Every row comes from one small tree of marks. The marks that hang from a mark follow it in brackets, in alphabetical order. Every link used is in the known rows. Which tree was each row made from?
Known rows
matib(fasok): -.02  -.05  -.05  .20  .07  -.15  -.28  -.10  -.04  -.07  .16  -.05  -.11  -.19  .17  .05  .17  -.02  .18  -.18  -.06  -.06
matib(monit): -.35  -.22  -.05  .05  .11  -.11  -.23  -.15  .03  -.01  .14  -.08  .04  -.13  -.03  -.01  -.10  -.10  .22  -.19  -.16  -.19
dese(matib(fasok monit)): -.34  -.06  -.07  .03  -.02  -.45  -.48  .18  .00  -.06  .22  -.17  .11  -.14  -.12  .15  .05  -.24  .07  -.11  -.39  -.10
dese(matib): -.09  .11  -.01  -.14  -.16  -.27  -.12  .36  .00  -.01  .00  -.08  .16  .08  -.22  .12  -.01  -.15  -.21  .17  -.22  .08
devik(matib(favino)): -.24  .00  .03  -.06  -.06  .22  .02  -.07  -.17  -.04  .15  -.13  .07  -.13  -.02  .13  -.15  .50  .03  -.10  -.09  -.05
devik(matib): -.07  -.06  .05  .05  -.05  .27  .05  -.07  -.25  .04  .03  -.09  .16  -.14  .02  -.07  -.01  .39  -.06  -.11  -.11  -.07
matib(favino): -.22  .08  -.03  -.15  -.02  -.07  -.06  -.01  .11  -.13  .17  -.07  -.12  .02  -.04  .27  -.20  .17  .16  .02  .01  .01
matib(devik fasok(nilep(siko)) monit): -.68  -.28  -.01  .35  -.05  -.47  -.45  -.57  .18  -.16  .33  -.25  .08  -.75  .01  -.11  .00  -.20  .55  -.73  -.04  -.45
gavapoz(matib(favino)): -.17  -.03  .03  .03  -.05  -.20  .08  .23  .01  -.11  .03  .18  -.13  -.13  .04  -.04  -.07  .27  .23  .14  -.02  .13
favino(nilep(siko)): .06  -.13  -.32  -.12  .18  -.03  -.18  -.22  .08  -.06  .00  -.04  .04  -.12  .01  -.01  .19  .00  .10  -.27  .05  .11
nilep(favino siko): .07  -.08  -.09  -.15  -.03  -.33  .14  -.05  .03  -.27  .08  -.24  -.09  -.41  .09  .16  .33  -.04  -.10  -.30  -.03  .37
gavapoz(matib): -.01  -.10  .06  .15  -.02  -.15  .13  .24  -.06  -.01  -.11  .23  -.03  -.14  .09  -.23  .07  .15  .12  .13  -.02  .14
devik(matib(fasok)): -.09  -.09  .02  .20  .00  .17  -.14  -.13  -.29  .01  .15  -.12  .07  -.29  .12  -.03  .10  .39  .06  -.25  -.15  -.11
dese(matib(favino)): -.24  .18  -.04  -.27  -.17  -.31  -.16  .35  .07  -.11  .12  -.13  .06  .10  -.24  .31  -.13  -.03  -.11  .20  -.21  .08
dese(matib(devik(nilep) monit)): -.43  -.06  -.12  .02  -.23  -.42  -.38  .03  -.02  -.09  .06  -.16  .26  -.08  -.36  .18  -.14  -.25  -.05  -.09  -.40  -.17
fasok(nilep(favino siko)): -.08  -.05  .01  -.08  -.09  -.33  .07  .02  .17  -.05  .13  -.14  .14  -.64  .08  -.05  .13  .05  -.06  -.21  .29  .13
nilep(fasok favino siko): .21  .08  -.16  -.28  -.08  -.43  .19  -.06  .33  -.22  .04  -.35  -.07  -.56  .11  .13  .42  -.06  .06  -.56  -.13  .49
favino(nilep(fasok siko)): .16  -.02  -.37  -.21  .15  -.10  -.16  -.23  .29  -.03  -.04  -.10  .05  -.23  .03  -.02  .25  -.02  .20  -.45  .00  .20
matib(fasok favino(nilep) monit): -.59  -.21  -.34  .10  .27  -.24  -.81  -.39  .12  -.21  .49  -.17  -.20  -.30  .09  .32  -.12  .08  .60  -.34  -.16  -.16
gavapoz(matib(devik(nilep(siko)) favino)): -.25  -.09  -.06  .10  -.19  -.34  .07  -.01  -.01  -.20  -.03  .10  -.03  -.28  -.08  .02  -.06  .21  .26  -.11  -.09  .00
gavapoz(matib(fasok(nilep(favino)) monit)): -.33  -.26  .00  .36  .05  -.42  -.27  .10  .00  -.07  .19  .11  -.02  -.59  .20  -.22  .11  .12  .35  -.10  -.03  .03
favino(nilep(fasok)): .11  .06  -.33  -.08  .13  .05  -.30  -.17  .24  .01  -.02  -.04  .02  -.08  .03  -.02  .09  .04  .16  -.17  .02  .21

Write each row's tree
-.30  .13  -.16  -.03  -.27  -.23  -.20  -.32  .19  -.23  .09  -.18  -.01  -.17  -.23  .35  -.25  .13  .24  -.27  -.13  -.09 | matib(devik(nilep(fasok)) favino)
-.48  -.20  -.19  .14  .14  .11  -.52  -.35  -.17  -.09  .37  -.21  .02  -.36  .07  .15  -.10  .45  .35  -.36  -.21  -.18 | devik(matib(fasok favino(nilep) monit))
.10  -.12  -.18  .12  -.13  .08  -.18  -.01  -.43  -.07  .03  -.14  .20  -.32  -.01  .22  .09  .51  -.33  -.06  -.24  .12 | devik(matib nilep(favino))
-.11  -.15  -.05  .44  -.15  -.38  -.19  -.03  -.15  -.22  .01  .11  -.10  -.41  .10  -.06  .17  .13  .19  -.10  -.14  .11 | gavapoz(matib(devik(nilep(favino)) fasok))
-.18  -.01  -.27  -.24  .11  -.08  -.19  -.17  .17  -.17  .17  -.09  -.09  -.08  -.02  .27  -.07  .15  .22  -.16  .05  .09 | matib(favino(nilep(siko)))
-.06  -.15  -.28  .06  -.10  -.07  -.32  -.13  -.21  -.05  .10  -.26  .24  -.51  -.03  .21  .08  .43  -.06  -.36  -.43  .06 | devik(matib(monit) nilep(fasok favino))
-.59  -.19  -.11  .20  -.01  -.23  -.25  -.19  .09  -.21  .11  .07  -.10  -.26  -.06  -.05  -.20  .16  .49  -.10  -.08  -.01 | gavapoz(matib(devik favino(nilep) monit))
.13  -.20  -.21  -.03  -.11  .01  .01  -.09  -.37  .04  -.04  -.10  .35  -.32  -.07  .08  .15  .43  -.16  -.40  -.29  -.19 | devik(matib nilep(siko))
-.22  .15  -.19  -.26  -.09  -.25  -.31  .25  .09  -.10  .12  -.11  .08  .10  -.24  .32  -.12  -.01  -.08  .20  -.17  .15 | dese(matib(favino(nilep)))
-.11  -.08  -.14  .12  -.23  -.26  -.08  -.33  -.05  -.26  -.03  -.18  .05  -.31  -.13  .18  .07  -.06  -.03  -.32  -.11  .01 | matib(devik(nilep(favino siko)))
-.23  -.03  -.12  -.05  .01  .29  -.15  -.15  -.17  -.05  .15  -.12  .07  -.13  -.01  .13  -.14  .54  .06  -.07  -.05  .00 | devik(matib(favino(nilep)))
-.46  -.25  -.06  .28  .13  -.34  -.53  -.21  .09  .01  .36  -.10  .07  -.57  .13  -.08  .00  -.07  .42  -.38  -.01  -.35 | matib(fasok(nilep) monit)
-.22  -.10  .02  .13  -.04  -.43  -.05  .17  .09  -.11  .18  .14  -.08  -.50  .17  -.09  .09  .26  .38  -.11  .08  .01 | gavapoz(matib(fasok(nilep(siko)) favino))
-.25  -.03  .00  .09  -.02  .11  -.19  -.15  -.20  -.09  .27  -.17  -.01  -.27  .10  .17  -.03  .49  .16  -.22  -.15  -.11 | devik(matib(fasok favino))
-.26  .10  -.01  .11  -.23  -.40  -.33  .06  .01  -.16  .11  -.17  .06  -.11  -.18  .14  .05  -.22  .00  -.07  -.25  -.03 | dese(matib(devik fasok))
-.18  .09  -.07  -.01  -.31  -.33  -.21  .15  -.05  -.10  -.05  -.12  .22  .01  -.34  .18  -.07  -.17  -.21  .04  -.29  -.04 | dese(matib(devik(nilep)))
-.07  -.07  -.19  -.02  -.13  .11  -.18  -.04  -.34  -.01  .08  -.10  .22  -.17  -.10  .29  -.13  .61  -.09  -.10  -.25  -.16 | devik(matib(favino) nilep)
-.28  -.06  .00  .04  -.05  -.01  -.13  -.15  -.11  -.04  .31  -.20  .10  -.53  .11  .07  -.01  .51  .19  -.35  -.01  -.18 | devik(matib(fasok(nilep(siko)) favino))
-.64  -.24  -.05  .42  .00  -.28  -.54  -.58  .03  -.22  .28  -.21  -.09  -.42  .01  .02  -.03  -.21  .52  -.56  -.23  -.35 | matib(devik fasok monit)
-.50  -.01  .00  .00  -.20  -.35  -.28  .02  .06  -.12  .09  -.19  .18  -.06  -.32  .10  -.13  -.28  .01  -.08  -.33  -.11 | dese(matib(devik monit))
